Every row comes from one small tree of marks. The marks that hang from a mark follow it in brackets, in the order of their numbers. Every link used is in the known rows. Which tree was each row made from?
Known rows:
K463[K542[K930[K72[K415[K804] K632[K324]] K890]]]: [ -5.6  -2.3  -5.2   4.8  11.7  23.6  35.2  -1.9  22.2  25.9  -4.4  25.6
 -42.1 -24.0   3.2 -13.9  36.6   3.2   7.6  -8.6  11.4]
K890[K930[K72 K542]]: [ 12.2 -19.1   8.0 -17.6   9.1 -23.5 -28.4   1.5 -19.3 -19.5 -24.4 -12.5
  57.8 -12.8  19.5   1.9  13.5   0.5 -39.1 -10.6 -17.4]
K890[K930[K72[K415] K542]]: [ -3.8  -7.5  -8.4 -24.4   6.0 -21.8 -25.1   0.1  -5.6  -2.1  -2.9 -27.2
  25.3  -3.1  16.9  -6.1  -2.0  10.0 -45.9 -31.5 -19.4]
K542[K463 K930[K72[K632] K890]]: [ 16.6 -23.8  14.9  -2.7  16.5   7.3  23.8 -16.4 -33.2  -7.2 -13.4  30.1
  -6.9 -32.0   9.4   5.2  60.9  -0.7  17.2 -30.2   3.1]
K632[K72[K415[K804]] K324]: [  6.3  27.0 -43.0  13.0  -8.0  14.6   0.7  -3.5   2.2  29.2  18.3 -13.0
  -3.3  24.0 -15.7   9.0 -43.0   9.8  31.1  -0.5  10.2]
K324[K632[K72[K930]]]: [ 38.8 -14.6  31.1  -1.9  -6.1   9.5   6.6  -2.9 -18.3 -11.0  10.8   4.6
  41.1   9.5   3.6  18.3  -1.2  18.5  20.8  -4.5  18.1]
K632[K72[K415 K930] K324]: [ 15.7  -4.8  -7.6  10.4   0.3   6.5  23.3  17.2   5.3  27.2  22.3  -5.7
  -3.9   0.1  -2.9   1.2 -27.9  12.4  21.3  -8.3  24.4]
K415[K72[K930[K542 K890]] K804[K131]]: [ -1.2   3.7   5.7  19.2  12.1 -20.0 -18.4  29.3  14.7 -40.6  -5.1 -25.4
  32.1  23.7  -5.3 -40.1   0.8 -24.0 -18.4  35.4  -5.5]
K930[K72[K415[K804[K131]] K632[K324]] K542 K890]: [-40.7  10.4 -16.1 -32.3 -13.4  14.1  30.4  25.5  31.3  19.0 -12.8  -7.5
 -35.4   0.9 -25.4   2.0 -11.3   7.1  23.3  48.8  34.7]
K890[K930[K72]]: [ 27.4 -31.7 -16.7  -9.0  14.5  -1.6  -1.8   8.1 -23.5 -17.3  -2.1  -9.2
  48.9   0.8   9.0   4.4  14.2   0.5 -13.7 -28.8  -4.8]
K72[K415[K804] K632 K930[K542]]: [-22.1  16.3   5.1   5.6 -10.3  15.7 -18.4  -2.9   8.8   4.9  -2.8  -9.3
 -31.6  13.1 -16.5  13.4 -24.9   7.0 -31.8  26.7 -21.1]
K463[K542[K930]]: [ 29.3   7.4   3.5  43.2  35.4 -36.3 -23.4 -28.5 -20.5 -39.4 -13.6   5.8
  22.1 -12.8  30.4 -19.9  12.9 -14.6  -6.6 -35.5 -38.4]
K415[K72]: [ 12.3 -10.8 -36.4  26.8  40.7  -8.6 -19.5   7.7 -25.8 -44.3  38.2 -19.8
  50.4  12.2  15.1 -21.3 -27.3  -7.3  16.2 -43.8 -22.5]
K324[K632[K72[K415[K804[K131]] K930[K890]]]]: [ 13.5   9.4   8.1 -13.6 -24.2  11.9  22.0  12.0  18.2   3.3  14.5 -18.7
 -13.8  50.7 -29.0  -4.1  -3.6  10.0  21.6  26.5  37.7]
K72[K415[K804] K930[K542[K463] K890]]: [-22.9   6.4  19.3   6.5 -16.1 -30.2 -35.9  -8.9  25.8  -6.3 -13.3  -0.4
 -10.6  15.8   6.9 -14.6  -1.2 -22.1 -39.5  16.8 -37.5]
K890[K930]: [ 23.1 -21.8  -9.7  17.4  16.0 -18.7 -14.5   5.4 -29.2 -28.0   7.6  -1.5
  40.7  13.0   7.7   3.8  -8.7 -11.0 -15.4 -14.7 -11.8]
K632[K72[K415[K804[K131]] K930]]: [ 19.6  38.2 -32.9  13.3 -11.6  10.8   2.8   2.4   5.4   0.4   3.5 -45.3
 -21.0  48.8 -36.2  -5.1 -28.8   5.2  13.2  11.1   5.9]
K632[K72[K415[K804] K930] K324]: [ 14.7  14.8 -24.3  17.0 -13.5  24.3  14.9  10.6  15.8  32.4  14.2  -9.1
  -9.1  19.1 -20.4   5.6 -30.0   9.1  14.2  11.2  15.9]
K930[K72[K415[K804] K632[K324]] K542[K463] K890]: [-41.9   3.9  -4.9 -29.3 -20.7   8.2   7.5  -2.3  25.6  29.8 -11.6  19.0
 -28.1 -19.5   0.1  11.8   2.0   0.2   7.0  21.6   3.7]
K930[K72[K415] K542[K463] K890]: [-28.2  -6.0   5.4 -28.9   0.5 -37.8 -24.0 -12.9   7.6  -8.0  -8.9  -8.6
  10.1 -12.1  25.7 -14.8   8.8  -5.2 -13.9 -30.2 -27.1]

Write each row's tree:
[ -4.9   6.2  44.0  -7.1  -7.6 -38.4 -22.8 -16.6   1.3   7.3  -8.4  -3.6
  -3.1  -8.3  17.4  -8.1  11.2  -9.7 -25.2 -11.9  -9.5]  K632[K72[K415 K930[K542[K463] K890]]]
[  3.1  38.1 -63.4  -0.3 -15.1  21.3  36.6  -8.0   6.8  12.7  -9.2  -4.0
 -61.3  -2.3 -23.4   7.2  -1.8  14.5  42.3   3.4  13.1]  K542[K463 K930[K72[K415[K804[K131]] K632[K324]]]]
[-16.6 -28.4  36.1   8.4  10.9 -16.4   9.8  23.1   7.8  -9.4  12.7  36.7
   6.1 -44.7  23.6  -9.2  10.3 -19.0  -3.2  17.8  13.7]  K415[K72[K632[K324] K930[K542[K463] K890]]]
[-20.5  10.2 -45.8  12.6  -3.9  32.7  19.7   6.2   9.4  18.9  25.6   6.9
 -36.8  14.2 -24.8  22.8 -49.2   8.5  32.0  16.4   9.5]  K72[K415[K804] K632[K324]]
[ 32.9 -15.2   8.8  19.0   3.4   4.6  21.1  17.7  -7.5   9.1   1.5  10.2
  29.5 -10.3  -1.8  10.0 -11.4   4.0  27.6  10.4  25.2]  K632[K72[K930] K324]
[ 22.6   6.8  41.8   8.3   4.2 -18.0 -25.5  -7.1 -20.1  -8.9 -22.2 -10.4
  40.5 -10.6  11.1   5.2  -1.8   1.7 -17.0   8.4  -6.5]  K632[K72[K930[K542]]]
[ -3.3 -12.0 -43.4 -16.5 -11.3  45.2  30.6  18.5   6.3  34.0  17.3   4.8
 -21.9   4.0 -22.1  24.6  -8.4  16.0  -0.2   2.5  22.5]  K890[K930[K72[K415[K804] K632[K324]]]]
[-12.6 -20.9  40.5   8.2  17.8 -18.3 -12.9   5.6  -9.3 -28.9   9.4  20.2
  10.7 -30.0  22.4 -13.3  19.6 -20.9 -22.1  -3.5 -10.3]  K415[K72[K632 K930[K542[K463] K890]]]
[-35.7 -28.9  38.7  -6.4   0.6  -1.3  27.9  32.0  20.8  22.1   7.4  26.3
 -31.1 -24.8   2.7   3.2  -8.2   2.1  -5.4  35.5  28.3]  K72[K415 K632[K324] K930[K542 K890]]
[-15.1 -23.5  24.0  16.5   8.9  19.7  11.2  35.9  15.4   1.0  11.4  26.4
  10.8 -17.5  -3.1 -11.6   3.9 -11.3  -9.9  47.3  19.9]  K415[K72[K632[K324] K930[K542 K890]] K804]
[ 11.4  -3.5  63.0   1.9  -5.9 -39.3 -23.5 -13.3 -11.5  -8.1 -28.9  12.0
  31.1 -17.3  19.5  -2.1  26.3 -18.1 -20.5   7.3  -6.8]  K632[K72[K930[K542[K463] K890]]]
[ 13.3  26.6 -20.3  -7.7 -18.4  17.8 -15.7 -22.1  -9.9   8.7  26.9 -19.1
   9.4  42.9 -14.0  18.0 -34.0  21.3  22.7 -14.6   2.5]  K324[K632[K72[K415[K804]]]]
[-27.3  12.0  -9.9 -23.5 -13.3 -21.4 -35.3 -18.9  16.9  -1.7 -17.4 -12.5
   4.4   9.2  11.4 -11.5   8.0  -9.9 -21.1  -9.5 -36.0]  K930[K72[K415[K804]] K542[K463] K890]
[ 36.0   0.0  -2.8  16.5  33.9 -20.0 -10.9 -21.3 -15.3 -32.3 -23.0  -1.9
  29.7 -26.4  32.4 -21.6  35.2  -2.5  -3.5 -48.3 -31.9]  K463[K542[K930[K72]]]
[  1.3   2.9 -30.1  23.4  -1.8  11.7 -11.4   3.9  14.7  -5.9  13.4 -20.2
  -9.9  40.3 -15.1  -5.1 -31.0   0.8 -11.2   0.7 -25.5]  K72[K415[K804] K930]
[-11.6  13.5  11.1  13.2  -2.7 -11.6 -11.3  10.5   5.6 -34.0  -7.9  -2.5
 -10.6   5.2  -9.1 -17.1   7.9 -24.7 -13.0  35.1  -4.2]  K415[K72[K632 K930[K542[K463] K890]] K804[K131]]
[  9.8  33.5 -37.5  12.4  -1.8  13.5 -19.8 -20.7 -14.1  11.1  15.5 -30.5
   0.9  41.1 -19.0   5.4 -33.3   7.5  10.0 -21.8 -12.8]  K632[K72[K415[K804]]]
[ 13.6  44.6 -35.2 -11.4 -22.6   6.9  -4.0 -11.0  -1.2  -6.1  18.5 -37.1
  -5.3  55.7 -27.8  11.8 -43.9  19.2  42.2   4.4  17.1]  K324[K632[K72[K415[K804[K131]]]]]
[-38.2  -1.2  19.8   1.5 -24.5  -1.7   5.6   6.4  31.8  21.6  -8.5  31.3
 -43.9 -11.0  -2.2   9.0  -7.4 -12.0 -12.2  46.9   1.9]  K72[K415[K804] K632[K324] K930[K542[K463] K890]]
[  2.4  -7.5  16.0 -24.1  -5.7 -12.9 -19.9 -16.7 -26.9 -12.4 -26.2  11.8
  18.6 -32.4  16.6  25.8  21.9  -3.1 -30.3 -11.3 -15.3]  K890[K930[K72[K632] K542[K463]]]
[ -6.6  -3.1 -22.5  -2.5  -7.4  30.4  38.7  -7.1   6.4  32.7   0.3  28.2
 -47.3 -18.2  -4.5   4.8  32.4   6.8  23.7  -7.7  15.5]  K542[K463 K930[K72[K415[K804] K632[K324]] K890]]
[-20.9 -18.7  32.5 -28.8   1.8 -12.9  -7.0 -12.4 -13.6 -13.5 -25.4  20.6
  11.8 -34.4  15.0  11.9  30.7  -8.6  -0.9  -2.3  -7.9]  K930[K72[K632] K542[K463] K890]
[ -3.4 -40.9   9.1 -20.0  19.6  25.3  30.1  13.5 -20.9  -7.9   1.6  14.9
  10.7 -11.6  -6.5   9.3  28.4   2.6  24.9 -11.8  19.4]  K930[K72[K632] K890]
[  5.4  19.9 -32.2   9.2   7.7  26.9  22.5 -13.9  13.2  21.1  -5.0  10.2
 -42.8 -25.1   2.4  -2.6  11.2  13.2  10.2 -17.2  -3.7]  K463[K542[K930[K72[K415[K804] K632[K324]]]]]
[ -0.4 -25.8   0.8  -9.4  25.0  24.2  37.1  -0.5 -21.3  11.8  14.9   5.6
 -31.6 -15.6  -1.9  -6.9  43.0  17.2  11.2 -40.8  19.5]  K542[K930[K72[K415 K632] K890]]
[ -3.5  17.4  45.8 -18.3 -37.4 -15.4 -27.9 -22.4  16.4  11.0  -8.0   6.4
   1.4  14.7   6.9   5.4   9.3   3.4 -21.9  14.5  -4.5]  K324[K632[K72[K415[K804] K930[K542[K463] K890]]]]
